Every row comes from one small tree of marks. The marks that hang from a mark follow it in brackets, in alphabetical order. Every link used is in the known rows. Which tree was each row made from?
Known rows:
migat{mapu{bugoteb} mubug pulu{seta}}: [ 11 -14 -15  19   8  -5   8  28 -12  25  32  -1 -39  25  -9 -32 -47  -8
  26   5  -8  13 -18  10]
pulu{mapu{bidit bugoteb mubug{migat}} seta}: [ 16 -29  38  -8  -9  42  11   3  -1 -43  41 -10 -55  -4  -6 -12 -11 -13
 -14 -39 -11 -25   1   8]
mubug{migat pulu seta{mapu{bidit bugoteb}}}: [  4 -19  39 -11   5  10   6  26   4 -12  46  -4 -15  14 -24  18   9  -6
 -21 -27  13 -13 -17 -28]
bidit{mapu{seta{mubug}}}: [ -1  49  22   6  24 -42  12  17   4   4  18  11   3  11 -25  -8  -1   6
  22 -15   3   4 -25 -20]
zenis{mapu{bidit bugoteb seta{mubug{pulu}}}}: [ 11  -1  63  29  17  26  13  15  -6  -7  33  36 -16  15  -7  19 -18 -19
 -12   0   0 -11  -1  -2]
mubug{migat}: [-10  12   7 -12   3 -54  14  22   7   2  13 -39 -12  15 -19 -26  31  -9
  17 -41  12  57 -24 -22]
mubug{migat{pulu{mapu}} seta}: [ -7 -16   0  -2  -4 -21   5  42  -2 -19  21 -28 -18  14  -5 -40  66 -12
  12 -22   1 -11 -26  -2]
mapu{bidit bugoteb}: [  7   9  25  -6   6  13  16   4   4  13  28  13 -35  11  -7  13 -24 -17
  -5 -28  10  31 -11   9]
migat{mubug{pulu{seta}}}: [ -2   5 -27  57   5 -58  13  12 -15  42  19 -22   5  21  -4 -36 -19   5
  11  -5   5  64 -29   0]
bidit{mapu{bugoteb}}: [  2   6  29 -42  16 -15  10  23  -1  12  11  -8  -7  28 -31  -3   1   3
  25 -39  22  16 -16 -12]
mapu{bugoteb mubug{migat pulu seta}}: [ -3 -15  41  -3  -2  21  13  23 -15  12  26 -27   9  19 -22 -21  19 -19
 -24 -51  14  26 -14 -11]
zenis{mapu{bugoteb} mubug{migat pulu}}: [  0 -24  30 -19   3  16  16  40 -23  -8  12 -42   2  35 -16 -25  21 -11
  15 -31  29  31   3 -13]
mapu{bidit bugoteb mubug{migat pulu} seta}: [  3   5  69  23   3  39  16  -8   6   8  40  12 -31   7 -20   4 -10 -30
 -44 -33   1  10  -2 -24]
mapu{mubug seta}: [  1  56  23  31   5 -21  17   2   0  20  22  19  -6   4 -15 -27   5 -12
  14 -29   4  37 -23  -6]
zenis{mapu{bugoteb mubug{migat pulu} seta}}: [  6 -20  82  -1   6  28  10  23  -6 -11  21  -1  -6  24 -23 -17  25 -22
  -3 -33  10   7   2 -23]
seta{mapu{bidit} mubug{migat pulu}}: [  0  34  -4   3  17 -33  15  25 -10  -7  38 -43  -4   1 -18  23 -36   4
   3 -10  -4  17 -28  -6]
migat{mapu{bidit seta} mubug}: [ 16  44  -4  16   8 -25  15 -10  14  28  35   8 -58   5  -4   0 -56  -2
  24   2  -1  10 -12 -12]
mubug{pulu}: [-10  26  -2  35   8 -47  12  26 -19  51   2 -22  26  23 -27 -15  19  -4
  18 -20  24  57 -33   3]
seta{mubug{pulu{mapu}}}: [  3  24 -11  31  12 -27  15  34 -36  12   1 -55  30  16 -18 -16  -8   0
  23 -13   5  19 -31  36]
bidit{mapu{bugoteb mubug{migat} seta}}: [  3   7  64 -38  12  15  11   9  14 -10  25  -2 -23  17 -34 -16   9  -7
  -1 -48   8  -2  -5 -39]
migat{mapu}: [  1  40  -4 -14   9 -46  11  27  -7  30   8 -17 -12  14 -35  -7  -1   0
  50 -23  20  24 -24  -1]
migat{pulu{mapu{bidit}}}: [  1  17 -17  17   4 -10   8  24 -11  11  16 -17 -33  10  -1 -11  12 -11
  27  -1   0  -3 -26  35]

Which tree is each row?
[-14  26 -13   1  -1 -17  13  10   8  18  43  -8 -40  -8   4 -11  15 -18
 -15 -24  -4  12 -19  -4] -> mapu{bidit mubug{migat{pulu} seta}}
[  6 -22  47   6   1  28   8  17  11 -31  32  -2 -52  16 -10 -18  24 -26
 -10 -17  -8 -18 -11  -6] -> mubug{migat{pulu{mapu{bidit bugoteb seta}}}}
[ -3  -4  36 -64   7   4  10  23   4  -5  25 -22 -14  15 -25 -15  16  -2
   2 -57  15  -4  -8 -28] -> bidit{mapu{bugoteb mubug{migat seta}}}
[  1  -1  64  -3  22   0  11  22   0 -11  23  -6   4  25 -37  -6   3  -7
 -12 -28   6  -6 -13 -34] -> bidit{mapu{bugoteb seta{mubug{migat pulu}}}}
[  8   0   6   0  -1  45   9  20 -16   2  31  -4 -34   8   4 -11   1 -18
   1 -17  -5 -27 -15  39] -> migat{pulu{mapu{bidit bugoteb mubug{seta}}}}
[  1  40 -25  21   5 -18  14  35 -27  19  25 -12  26  18 -15 -21   6  11
  24 -13  29  21 -29  -1] -> zenis{mubug{pulu seta{mapu}}}
[  9  35  37  13  10  43  10   9   1  27  39  36 -53   6 -22   6 -33 -27
   4  -4  -8 -29 -10   7] -> migat{mapu{bidit bugoteb mubug seta} pulu}
[  1  14  26  11   5  14  17  19 -28  42  10 -29  20  24 -26 -14 -15 -14
   0 -41  16  45 -17  18] -> mapu{bugoteb mubug{pulu}}
[  1  48  -8 -17   3 -24  11  25 -10  32  18 -12  -9   3 -26 -12  -4  -1
  38 -31  15   5 -22   1] -> migat{mapu{mubug{seta}}}
[ -3   8  -6 -20  -1  24  13  27  -4  -2  45  -8 -47  11  -7 -14   1 -19
   0 -17  11 -15  -6 -12] -> zenis{mubug{migat{mapu{bidit bugoteb} pulu} seta}}
[ 14  -5 -25  27  10  -4   9  16  -2   6  53  15 -47  14  11 -14 -62   0
   8  12 -19  22 -24  13] -> migat{mubug pulu{seta{mapu{bidit bugoteb}}}}
[  2 -35  22 -12  -4  23   6  30   5 -29  36 -11 -44  13   1 -18  39 -22
 -13 -22  -3 -31 -13   3] -> mubug{migat{pulu{mapu{bidit bugoteb}}} seta}
[ 10  -3  26   9  10   8   6  39 -17  11  29   8  23  26 -29   0  10   1
   5 -21  21   3 -29  -7] -> mubug{pulu seta{mapu{bugoteb}}}
[ -7  48 -23   1   6 -11   8  22  -6  47  34   6 -39  -5 -12   3 -15 -12
  22  -2   0 -20 -23  15] -> migat{mapu{bidit mubug{seta}} pulu}
[ 12  14  60  25   7  25  14  -7  17   0  39  55 -43  10  -8  11 -12 -23
 -20 -19   3   9  -9 -14] -> mapu{bidit bugoteb seta}
[ -9 -12  28 -34  11  -2   6  26   1  -1  27 -12 -25  16 -26 -25   8  -5
   2 -39   0   3 -12 -18] -> bidit{mapu{bugoteb mubug{migat{pulu{seta}}}}}
[  9  20  52  57  16  27  18  -1  -5   7  39  33 -10  10 -14  17 -37 -24
 -36  -6  -5   6 -13   1] -> mapu{bidit bugoteb seta{mubug{pulu}}}
[ 18  15  13  15  15   5  12  16  -4 -30  53  29 -24  -3 -11  18 -61   2
  -2  -8 -15   0 -20  11] -> pulu{seta{mapu{bidit bugoteb} mubug}}
[ 25  10  53   4  -1  61  14  -5  -3 -20  32  14 -43   3  -6  -2 -19 -17
  -4 -29  -5 -29  -2  20] -> pulu{mapu{bidit bugoteb mubug seta}}
[-11  26 -27  58  15 -49  11  32 -15  15  27  14   3   7  -6 -34   1 -10
  11   6 -14  36 -37  19] -> migat{pulu{seta{mubug}}}
[ -1 -19  40 -12   2  10   6  24   4  10  35 -11 -27  14 -32  12  12 -17
 -19 -27  19 -23  -8 -29] -> mubug{migat{mapu{bidit bugoteb}} pulu seta}
[ 14  24 -34  -2   5 -41  12  21  -4  10  32 -20  -9  16   7 -21 -28  16
  34 -14   4  33 -32  -2] -> migat{mubug{seta{mapu}}}
[ 17 -30 -16  34   0  19   9  10 -11  -4  39  -5 -56  16  19 -30 -39  -9
   2   7 -20  -3 -14  35] -> migat{mubug pulu{mapu{bidit bugoteb} seta}}
[ -1  10  22  -5  14  -1  16  25 -15   9  26 -43 -11  10 -31  16 -35 -15
  -7 -21   3   6 -12  -2] -> seta{mubug{migat{mapu{bidit bugoteb}} pulu}}
[ -6 -12  41 -41   9   6   8  26  -7  15  22 -33   7  22 -32 -13  21  -2
  -8 -50  21  -5 -12 -26] -> bidit{mapu{bugoteb mubug{migat pulu seta}}}
